Each row was made from one walk, in order. Every step used is in the known rows, and no mark comes twice. Write each row's walk.
In the rows, zero is written as 128.
Known rows
duduru sazi: [116 181 147 141 107 135 128 146 184 128 166  75 168 136  85 143  98 152
 159 141 168 149  66 104 147 125 146 128]
popid milurul sazi duduru dupez dotob: [121 114 153 105 145 140 174 160 189 108 106 103 175 116 110 159 111 111
 128 150 200 152 111 140 146 116 128 156]
milurul leveras dotob dupez: [112 101 132 105 113 156 129 148 143 128  51  98 170 123 105 149  86 131
 145 150 187 172 105 170 136 131 144 133]
leveras dotob: [119 138 131 107 123 130 138 147 165 130 121  82 173 134  91 149 110 132
 145 141 167 174  73 129 137 119 133 125]
leveras milurul popid: [ 90 140 152  96 117 134 118 161 171 141 122 102 189 170 145 143 109 144
 141 134 185 148  56  94 109 125 109 117]
leveras dotob dupez: [122 129 124 110 123 155 131 147 155 130  89  86 175 130  98 146  98 129
 140 142 162 179  85 162 135 126 147 120]
dotob leveras milurul: [ 96 126 135  96 131 142 123 155 170 150 104 108 168 147 127 141  98 140
 160 132 179 153  51 122 105 132 133 128]
tavu leveras milurul sazi duduru: [ 89 101 132  91 118 126 140 159 158 125  76 133 174 137 122 139 132 124
 144 172 208 154  93 123 114 101 120 143]
milurul sazi lovu: [126 129 133 145 108 109 136 160 183 104 159  88 183 119  70 143 126 136
 130 145 174 159  73  88 153  93 138 135]
vatez popi: [119 188 137 125 127 117 149 147 189 124 174  76 151 162  74 162  90 134
 133 109 159 159  74  86 146 115 103 128]
duduru dupez dotob leveras: [125 144 139 130 145 160 149 149 188 139 108  88 157 114 107 161  69 130
 148 118 174 153  85 156 139 143 156 143]
leveras dotob dupez duduru popi: [152 146 126 118 143 165 153 149 169 143  80  81 181 100 116 140  70 127
 130 154 145 173 120 193 142 141 161 124]
lovu sazi: [129 167 148 156 112 129 140 166 182 121 159  66 168 129  82 150 116 129
 139 128 170 167  77 102 161 102 134 119]
lovu sazi milurul: [120 172 147 172 109 128 138 160 180 122 155  63 168 124  77 152 125 128
 163 117 188 151  76  98 156 104 143 119]
tavu leveras dotob dupez duduru sazi milurul: [117 149 133 141 111 173 125 131 149 147  48 110 168 111 104 145  75 147
 170 168 190 129 127 187 129 149 191 142]
sazi duduru: [118 149 133 121 130 132 154 154 178 121 144  81 178 131  86 147 122 123
 165 140 182 174  76 115 156 105 110 124]
sazi milurul: [108 168 132 141 115 127 133 144 176 129 155  74 175 136  86 151 119 131
 166 113 189 149  64  95 138 116 126 120]
milurul leveras dotob dupez duduru sazi lovu: [135 118 143 154 109 169 131 147 159 129  57 103 183  90  81 145  60 156
 161 189 173 150 128 188 159 145 189 156]
dupez dotob leveras milurul sazi: [103  95 135  86 129 137 140 161 176 133  74 112 161 128 131 137  94 142
 140 139 180 145  63 144  94 134 148 148]
dupez dotob: [122 157 134 124 125 134 148 150 186 127 139  72 166 123  90 152 100 134
 144 124 166 161  70 126 141 127 129 135]
sazi milurul leveras dotob dupez duduru: [116 116 125 126 119 167 140 140 146 137  39  96 179 110 104 153  72 130
 160 143 194 153 126 187 130 146 157 138]
leveras milurul sazi duduru dupez dotob: [114 119 133 114 142 151 168 161 183 120  90 107 179 117 115 155  96 122
 135 151 175 165  94 163 123 125 138 155]
leveras milurul sazi duduru dupez: [107 126 131 117 136 145 154 161 176 120 112 111 186 135 115 154 107 119
 133 149 180 169  90 136 124 111 128 141]
tavu leveras dotob dupez duduru popi: [141 134 127 111 136 163 143 144 155 150  46 108 170  97 127 140  74 122
 130 171 169 158 141 196 139 139 166 132]
lovu sazi duduru dupez dotob leveras tavu: [130 110 159 141 161 160 168 161 188 139  64 104 159  90 110 166  92 118
 183 139 196 157 110 168 166 120 185 152]
dotob dupez: [119 154 127 128 120 152 129 150 168 129 127  78 175 137  96 146  98 128
 137 125 166 169  78 133 140 120 133 115]
vatez mure: [115 184 134 114 123 112 150 147 191 127 180  80 154 158  73 160  97 135
 141 111 162 160  73  99 141 117  98 133]
tavu leveras: [105 150 135 120 111 126 126 145 165 135 125 101 163 140 102 151 114 126
 140 139 194 151  87 103 138 110 123 127]

Which walk is each row?
[133 183 136 149 117 172 135 145 178 137 125  79 179 124  95 142  64 151
 145 146 152 151 102 157 143 145 166 129] | dotob dupez duduru sazi
[ 88 140 134 105 115 132 118 150 159 147 101 122 170 152 125 148 111 132
 142 150 191 148  76 111 110 121 122 132] | tavu leveras milurul
[132 165 122 135 128 164 142 149 173 136 118  79 184 130 100 149  76 130
 128 129 154 168 101 154 138 133 138 121] | dotob dupez duduru
[108 125 133 101 115 129 128 142 151 136  87 108 163 133 102 150 113 127
 143 157 191 160  93 133 134 116 137 132] | tavu leveras dotob
[111 116 126 105 116 154 121 142 141 137  55 111 165 129 108 147 102 124
 139 158 186 165 105 167 132 123 152 128] | tavu leveras dotob dupez
[109 187 145 157 104 135 126 141 182 129 162  72 168 131  80 146 107 154
 182 131 186 131  64 100 143 127 154 128] | duduru sazi milurul
[ 97 103 134  87 121 131 127 161 170 134  93 115 168 145 131 134 106 140
 139 137 183 150  59 118  96 121 139 134] | dotob leveras milurul sazi
[116 121 144 115 154 154 147 142 184 152  80 109 159 114 124 168  76 128
 162 118 184 146  89 150 134 141 178 149] | duduru dupez dotob leveras tavu
[132 101 154  87 138 161 148 152 156 142  34 110 179 103 142 141  71 120
 130 172 191 149 146 186 138 147 148 143] | popid milurul leveras dotob dupez duduru popi
[115 142 146 138 106 151 140 136 162 136  77  94 172 108  94 150  73 155
 181 162 196 131 114 158 136 150 169 151] | dupez duduru sazi milurul leveras dotob
[103 114 142  97 136 130 129 144 172 149  99 109 165 135 120 150 107 135
 173 123 193 148  67 107 129 119 155 128] | dotob leveras tavu
[143 158 150 169 142 157 175 167 194 116 123  71 167  95  80 165  97 115
 151 140 174 173 108 160 180 115 149 143] | lovu sazi duduru dupez dotob
[119  96 138 133 138 149 141 163 186 129  83 121 173 104 109 153  83 139
 137 148 175 143  80 153 120 133 175 164] | duduru dupez dotob leveras milurul sazi lovu
[100 121 160 152 109 123 132 154 164 133  90  97 167 116 101 162 120 127
 181 127 223 135  99  99 153 106 160 136] | lovu sazi milurul leveras tavu
[102 107 134 109 136 150 158 156 169 126  57 133 169 116 126 156 100 118
 133 167 199 151 114 167 120 123 142 163] | tavu leveras milurul sazi duduru dupez dotob
[117 105 144 111 167 159 165 146 183 145  64 114 164 101 118 166  88 122
 186 135 196 154  99 166 147 132 169 153] | sazi duduru dupez dotob leveras tavu
[118  82 142 102 157 148 168 151 183 129  56 120 164 100 122 159  95 121
 165 139 201 151 107 162 138 122 176 159] | milurul sazi duduru dupez dotob leveras tavu
[106 108 138  92 127 123 148 162 167 130  76 128 172 115 136 130 126 120
 144 180 201 149 106 131 123 104 129 142] | tavu leveras milurul sazi duduru popi
[128 162 131 147 118 174 134 136 162 140  83  83 178 112  92 143  72 151
 171 153 167 143 108 183 133 152 187 134] | leveras dotob dupez duduru sazi milurul
[124 129 141 127 110 176 135 142 154 136  50  99 174 109 104 145  51 152
 152 174 174 153 128 196 139 155 176 147] | milurul leveras dotob dupez duduru sazi
[110 116 133 130 112 116 128 165 177 116 133 107 189 130  93 140 124 140
 131 154 171 156  62  96 123 103 138 140] | leveras milurul sazi lovu
[ 98 157 151 127 110 128 124 151 175 128 143  81 183 154 116 149 120 139
 164 113 206 135  67  82 134 116 119 114] | sazi milurul popid
[129 120 140 156 113 169 143 156 150 130  38  87 174  97  96 154  79 126
 158 148 194 155 136 189 148 134 173 137] | lovu sazi milurul leveras dotob dupez duduru
[ 99 175 165 143 100 137 116 148 180 130 150  80 178 148 111 143 108 160
 180 131 203 118  67  86 139 127 145 122] | duduru sazi milurul popid
[128 170 148 171 106 129 125 151 189 121 174  81 178 117  61 144 107 158
 166 157 168 144  65  96 167 116 160 138] | duduru sazi lovu
[125 116 157  89 137 113 164 165 186 111 125  98 178 115 121 131 137 114
 137 163 202 151 103 106 151  97 115 135] | popid milurul sazi duduru popi
[137 164 149 171 136 152 163 167 188 117 144  75 175 113  80 164 106 111
 150 139 177 178 105 135 181 102 139 129] | lovu sazi duduru dupez
[140 179 144 175 115 140 139 150 194 129 166  81 186 109  66 145  84 157
 157 162 157 142  89 117 164 128 164 143] | dupez duduru sazi lovu
[109 109 136 105 139 156 145 159 182 136  75 115 163 122 134 152  73 134
 129 132 175 146  81 161 101 142 161 155] | duduru dupez dotob leveras milurul sazi
